Each row was made from one small tree. Brackets hold a mark, then the marks that hang from it, in the order of their numbers. Every link used is in the known rows. Write each row's tree.
In the rows, 128 means zero.
Known rows
{Q24 {Q162 Q514}}: [137  92 114 148 101 121 143 140 142  98 100 141 128 145 114 125 112 204
 135]
{Q677 {Q489 Q180}}: [116 132 116 138 128 151 129 144 114 114 149 136 111 153 154 142 120 140
 116]
{Q514 {Q162 Q24 {Q489 Q180}}}: [103 204 140 159 151 127 134 136 129 137  88 117 138 102 140  74 121 193
  99]
{Q162 Q24 {Q489 Q180 Q677}}: [113 222 141 169 152 175 108 161 102 127  91  80 136 125 134  82  92 203
 107]
{Q677 Q489}: [118 109 125 114 121 139 128 122 109 120 134 140 103 139 161 126 147 115
 120]
{Q489 Q162 Q180 Q677}: [124 157 123 159 146 175 112 183 137  91 110 112  93 159 134 119 109 185
 147]
{Q162 Q489}: [130 144 130 154 125 138 123 118 114 127  95 116 116 111 138  89 136 116
 120]
{Q514 {Q24 {Q162 {Q489 {Q180 Q677}}}}}: [129 176 118 170 105 177 131 128 125 137  84 139 128  98 120 128 107 200
 122]
{Q489 {Q162 Q514}}: [138  99 122 154 113 109 129 159 151 101  90 147  99 156 132 121 133 166
 149]
{Q677 {Q489 Q162}}: [124  92 126 120 127 142 135 127 107 103 104 151  84 149 165 101 159 125
 145]
{Q180 Q489}: [123 121 126 123 153 154 117 129 117 100 122 139 100 123 146 139 130 117
 119]
{Q489 {Q162 Q514} Q180 Q677}: [128 141 116 182 128 153 106 213 157  82 101 119  88 177 135 139 101 216
 150]
{Q24 {Q162 {Q489 Q180 Q677} Q514}}: [132 148 113 205 113 171 114 180 139  79  77  99 106 150 125 104  88 245
 125]
{Q180 {Q677 Q489}}: [133 113 118 125 110 159 121 141 115 130 139 150  85 119 159 144 150 146
 134]
{Q162 Q24 Q489 Q514}: [125 159 139 165 119 112 126 137 115 136  74 116 139 121 132  80 118 186
 106]
{Q677 Q24 {Q489 Q162 Q180}}: [110 128 119 119 123 143 158 143  87 109 118 168  85 172 179 127 127 160
 132]
{Q514 Q24 {Q162 {Q489 Q677}}}: [ 92 184 148 146 120 136  93 146 141 142  74 117  95 106 168 113 162 145
 112]
{Q514 Q24}: [111 149 137 114 114 122 123 118 130 157 120 141 142 126 132 154 135 110
 119]
{Q162 {Q489 Q180 Q677} {Q514 Q24}}: [108 188 128 195 104 151  86 190 148 129  93 108 110 149 146 148 104 183
 110]
{Q514 Q24 {Q162 {Q489 Q180}}}: [ 94 193 135 159 123 121 116 132 150 149  92 138 123 108 155 125 139 142
 101]
{Q162 Q24 {Q489 {Q180 Q677}} Q514}: [135 195 123 196 115 144 119 177 133 140  95 121 126 112 123 113  92 240
 114]
{Q180 {Q489 {Q162 Q24 Q514}} Q677}: [137 132 130 146 144 153 122 170 125  99  74 160  82 121 139 123 125 221
 137]

Which tree is each row?
[123 149 140 149 132 134 116 185 129 106  73 118 109 158 132  98 117 230
 141]
{Q489 {Q162 Q24 Q514} Q677}
[131  96 116 136  85 131 144 168 110 117  99 191  50 155 185 150 149 196
 150]
{Q180 {Q677 Q24 {Q489 {Q162 Q514}}}}
[119 144 135 138 106 145 137  89 109 135  64 132 141 107 129  94 132 143
 116]
{Q514 {Q24 {Q162 Q489}}}
[102 197 154 147 146 139 110 148 118 131  68 100 113 100 154  62 145 194
 110]
{Q514 {Q162 Q24 {Q489 Q677}}}
[119 166 149 122 151 159 123 157 108 116  79 109 118 143 132  81 126 198
 141]
{Q489 {Q162 Q24} Q677}
[119 119 131 144 101 104 124 150 152 130  82 160 113 153 136 146 140 151
 140]
{Q489 {Q162 {Q514 Q24}}}
[151 142 102 207 100 163 131 166 147 100  85 131 103 118 115 118  94 248
 131]
{Q24 {Q162 {Q489 {Q180 Q677}} Q514}}
[118 142 142 142 157 161 107 186 117  81  67 128  82 153 153 107 119 215
 131]
{Q180 {Q489 {Q162 Q24 Q514} Q677}}
[110 186 129 168 120 187 114 143 118 117  74 103 128 129 130 112 102 198
 116]
{Q514 {Q24 {Q162 {Q489 Q180 Q677}}}}
[135 170 111 192  92 138 131 179 127 134 104 149  91 130 153 151  97 214
 119]
{Q162 {Q489 {Q180 {Q677 Q24}}} Q514}
[140 178 114 186 124 170 115 154 134 130 115 120 103 102 131 121 110 171
 127]
{Q162 {Q489 {Q180 Q677}}}
[113 163 138 145 109 174 114 121 109 124  59 109 121 117 137 100 128 173
 122]
{Q514 {Q24 {Q162 {Q489 Q677}}}}
[129 140 135 114 129 163 141 136  97 129  94 154  95 121 158  94 150 190
 143]
{Q180 {Q677 {Q489 {Q162 Q24}}}}
[132 211 130 171 135 165 126 147 111 147 100 114 134  94 125  96  99 205
 113]
{Q162 Q24 {Q489 {Q180 Q677}}}
[116 130 142 104 141 141 146 118  88 119  90 146 115 141 158  78 149 160
 132]
{Q677 {Q489 {Q162 Q24}}}
[145  99 114 161 131 156 109 178 147  82  90 165  49 130 147 148 135 185
 150]
{Q180 {Q489 {Q162 Q514}} Q677}
[136 141 109 166  99 131 145 193 139 117 107 175  82 156 147 164 104 227
 147]
{Q489 {Q162 Q514} {Q180 {Q677 Q24}}}
[124 161 128 163 135 121 140 171 137 114  90 137 138 160 118 110  96 227
 130]
{Q489 {Q162 Q24 Q514} Q180}
[109 162 126 172 113 147 101 204 161 112  93 132  99 175 137 163 110 201
 138]
{Q489 {Q162 {Q514 Q24}} Q180 Q677}
[117 177 121 191 106 147 114 192 115 113  97 115  94 160 162 137  92 210
 113]
{Q162 {Q489 Q180 {Q677 Q24}} Q514}
[ 98 200 132 159 130 143 123 171 120 119  95 122  85 130 179 114 123 194
 111]
{Q514 {Q162 {Q489 Q180 {Q677 Q24}}}}
[129 142 130 158 125 180 118 132 106  95  69  95 108 120 133  70 120 189
 132]
{Q24 {Q162 {Q489 Q677}}}
[138 102 110 134 104 153 149 153 109  94  96 182  78 130 152 166 111 233
 128]
{Q180 Q489 {Q677 {Q24 {Q162 Q514}}}}
[107 181 149 139 141 111 134 116 118 143  72 122 133  90 149  59 148 170
 105]
{Q514 {Q162 Q24 Q489}}
